Known rows, with every step that occurs
bigo dudifoz vulu razig zefur: [-24  10  12   9  12   5  27  30 -15   2  -3   0  13 -12 -32  -3  21  -8
   4  20 -55  -2]
razig zefur rimegu vulu: [ 18 -35  18  28  26  -1   2 -19  -9  -3  12  -6  -4  -9  -8  23 -27 -61
  -6 -30  25  -6]
dudifoz vulu razig bigo: [-30  18  -7 -34 -12  -3 -14   3  23  -2  11  26 -14   3   0 -17  14  19
 -16  29 -29  13]
vulu rimegu zefur: [-14  15  24  16   9 -14   7  13  -6  -6   9 -22  -7  15 -10   0   5 -36
  10  -6 -20   0]
nisin bigo rimegu zefur: [-15  17  10  14   4  -4   5   6  -1   5  12 -14 -14 -13  -4  -7  -2 -21
  -8  -4  -6  -6]
nisin bigo dudifoz vulu razig zefur: [ -7  24  32  31  13  -1  29  38 -11   5 -16 -11  13 -36 -14  27  11 -15
   5  26 -62  -6]
zefur rimegu vulu dudifoz: [ -3 -39   8  11  36 -23 -34 -33   4   4   1  28  -9  -9  -5  26 -58 -29
 -22  -8  42  -5]
rimegu zefur razig: [-13 -30   7  25  14 -15   5  -2 -18  -8  21  -6   4 -16  -4 -10  -3 -47
  -6 -24  17  13]
dudifoz vulu rimegu: [-29  16   6 -12 -11 -18   1  11   4   1  -3  11  -5  11 -19  -1  17  14
  -1  24 -52   7]
nisin bigo: [ 15  14  19  22   0  -6   3  11   4   2 -13 -11   1 -24  17  30 -10  -5
   1   6  -7  -4]
dudifoz vulu razig bigo rimegu zefur: [-60  21 -16 -41  -9  -1  -9   0  17   1  35  23 -28  14 -21 -54  22   5
 -23  18 -27  10]
razig bigo rimegu: [-20   3 -35 -31  -3  19 -17 -21  26   4  27  19 -12   5  -1 -47  13  30
 -24  -6  15   5]
dudifoz vulu razig: [-29  16   8 -16 -13 -16   2  13   4  -1  -4  15 -12  10 -17   5  12  12
   0  32 -46   6]
dudifoz vulu: [-26   2 -10 -21 -13  -5   0   6  -4   3   0  23  -3  -7 -11 -12   8  10
 -11  21 -29   8]
zefur razig vulu: [  8 -37   8  32  17 -29 -10 -13   9 -18  -8  11   8  -8   2  27 -13  -9
  -5 -17  14  -6]
nisin bigo rimegu: [ -3  15   1   8  -4  -2  -1  -1  12   9   0  -3 -10 -11  -2   5   0  19
  -9   2  -8  -9]
nisin bigo dudifoz vulu rimegu zefur: [-22  24  29  38  11 -14  20  38  -6  -1  -9  -7  15 -42 -13  14  18 -14
   1  28 -75   0]
vulu rimegu zefur razig: [-16 -17  21  32  17 -26   6   5 -11 -12  19 -17   1   2 -11   2   5 -43
   4 -22  -6  13]
zefur razig bigo rimegu vulu: [ -8 -35 -24   1  11   1 -32 -42  35  -3  24  35 -11  -9  -2 -14  -1  14
 -28 -23  31   4]
dudifoz vulu razig zefur: [-26  18  18 -12  -2  -6  16  21 -15   1   2  -4 -12  14 -23   0   8 -26
   3  14 -38   2]
razig bigo: [ -1   2 -18 -19   0  14 -14 -10  18  -2  15  12  -2  -8  18 -21   3   6
 -15  -3  16   8]
zefur razig bigo dudifoz: [ -1 -38 -24  20  22  13  -6 -12  13  -7  18  21  31 -48   8 -24  15  16
 -21 -14  13  17]

Rows
[ -1   8  -4   7  15  16  -3   6  25  -6   6   7  14 -16   2  -9  20  26
  -3  14 -17   2] : vulu razig bigo dudifoz
[ 15 -36   9  24  14 -10 -10 -28  10  -5   6  13  -3 -13  -2  26 -23 -21
  -8 -14  18  -2] : zefur rimegu vulu
[  6   7  26  23  13 -28  -9   2  22 -15 -20  -5  -3  23  -5  38  -4   1
  12   1 -24 -17] : razig vulu rimegu
[-25  -7  -7 -11  26 -13 -39 -27  16  13  -5  33 -22  17 -21   7 -38   8
 -22   2  24 -20] : bigo rimegu vulu dudifoz
[-39  11  -7  -1  12   6   2  17   7  -4  19  16  13 -24 -11 -37  30  -2
 -15  19 -51  13] : razig bigo dudifoz vulu rimegu zefur
[ -6  -4 -22 -15   7  14 -31 -32  39   3  15  30 -19   5  -1 -13   1  22
 -21  -7  15 -10] : razig bigo rimegu vulu
[-10  24  24  27   2 -11  15  31   8   1 -23   7  14 -40 -10  32  15  25
   3  42 -70  -2] : nisin bigo dudifoz vulu razig
[-40  18  14  -5  -3 -19   7  19  -9  -4   9   0 -10   9 -21 -12  14 -25
  -1  16 -50   7] : dudifoz vulu rimegu zefur
[-21  16 -18 -29  -3   8 -16 -14  35   1  23  11 -21  23  -7 -31  18  33
 -12   5   0   2] : vulu razig bigo rimegu
[-14 -28 -10   7  15  -1 -10 -11  -1 -11  37   6   2 -23  14 -32  -1 -41
 -21 -26  34  22] : rimegu zefur razig bigo
[-43 -12  -5  -6   5 -20  -9   1   3 -11  33  17  -4 -12  -5 -32  16 -26
 -22  -3 -18  29] : dudifoz vulu rimegu zefur razig bigo
[-25 -12  13  -4   4 -13  19   4 -18  -1  21  -1  -8   1 -26  -6  -1 -37
  -8   2 -20  14] : dudifoz vulu razig zefur rimegu
[-17 -16   4  15  17 -12  -9  -6   7 -12  34  -7  -1  -7   7 -21   9 -37
 -11 -26  11  21] : vulu rimegu zefur razig bigo
[-30   4  -9  -7   3   3   4  -4  -5   4  24  -4 -14  12 -21 -37   8 -16
 -10 -12   1  -3] : bigo rimegu zefur
[-42 -36  -2  14  41 -41 -30 -22  -3  -5  11  22 -12   8 -21  -8 -40 -32
 -27 -22  39 -11] : bigo rimegu zefur razig vulu dudifoz
[-22 -20   8  17  18  -1  30  11 -17   0  14   3  17 -25 -36  -9  13 -19
  -7   7 -38  10] : bigo dudifoz vulu razig zefur rimegu
[-24  -5 -14   2   2   5  11  13  -5   3  -6  27  22 -32 -20 -16  21  27
 -11  27 -48   5] : bigo dudifoz vulu
[-23 -37  16  27  46 -44 -27 -10 -11 -12  -1  14  -1  -6  -2  16 -51 -57
 -18 -19  40  -8] : rimegu zefur razig vulu dudifoz
[-11 -36 -15  28  30  12   0  -4  -1 -10  30  10  27 -49   5 -36  13 -23
 -20 -20  16  17] : rimegu zefur razig bigo dudifoz
[ 19   7  15  44  15   5  13  18   4   2 -18  -8  25 -50   8  27   3  12
   2  12 -25  -7] : nisin bigo dudifoz
[ 11 -22  11   9  16  -6 -24 -32  37 -11  16  16 -14  -5   8  22 -16 -12
 -12  -6  18   4] : zefur rimegu vulu razig bigo
[ -5   9  22  10  15  -1   0  -6  12   3   2  -9 -27  34 -29  20  -3 -20
   6 -12  -9 -23] : bigo rimegu vulu razig zefur
[-27 -37 -25 -12  33 -11 -56 -46  29   7  19  49 -16  -4  -3 -14 -37   7
 -43 -18  56   1] : zefur razig bigo rimegu vulu dudifoz
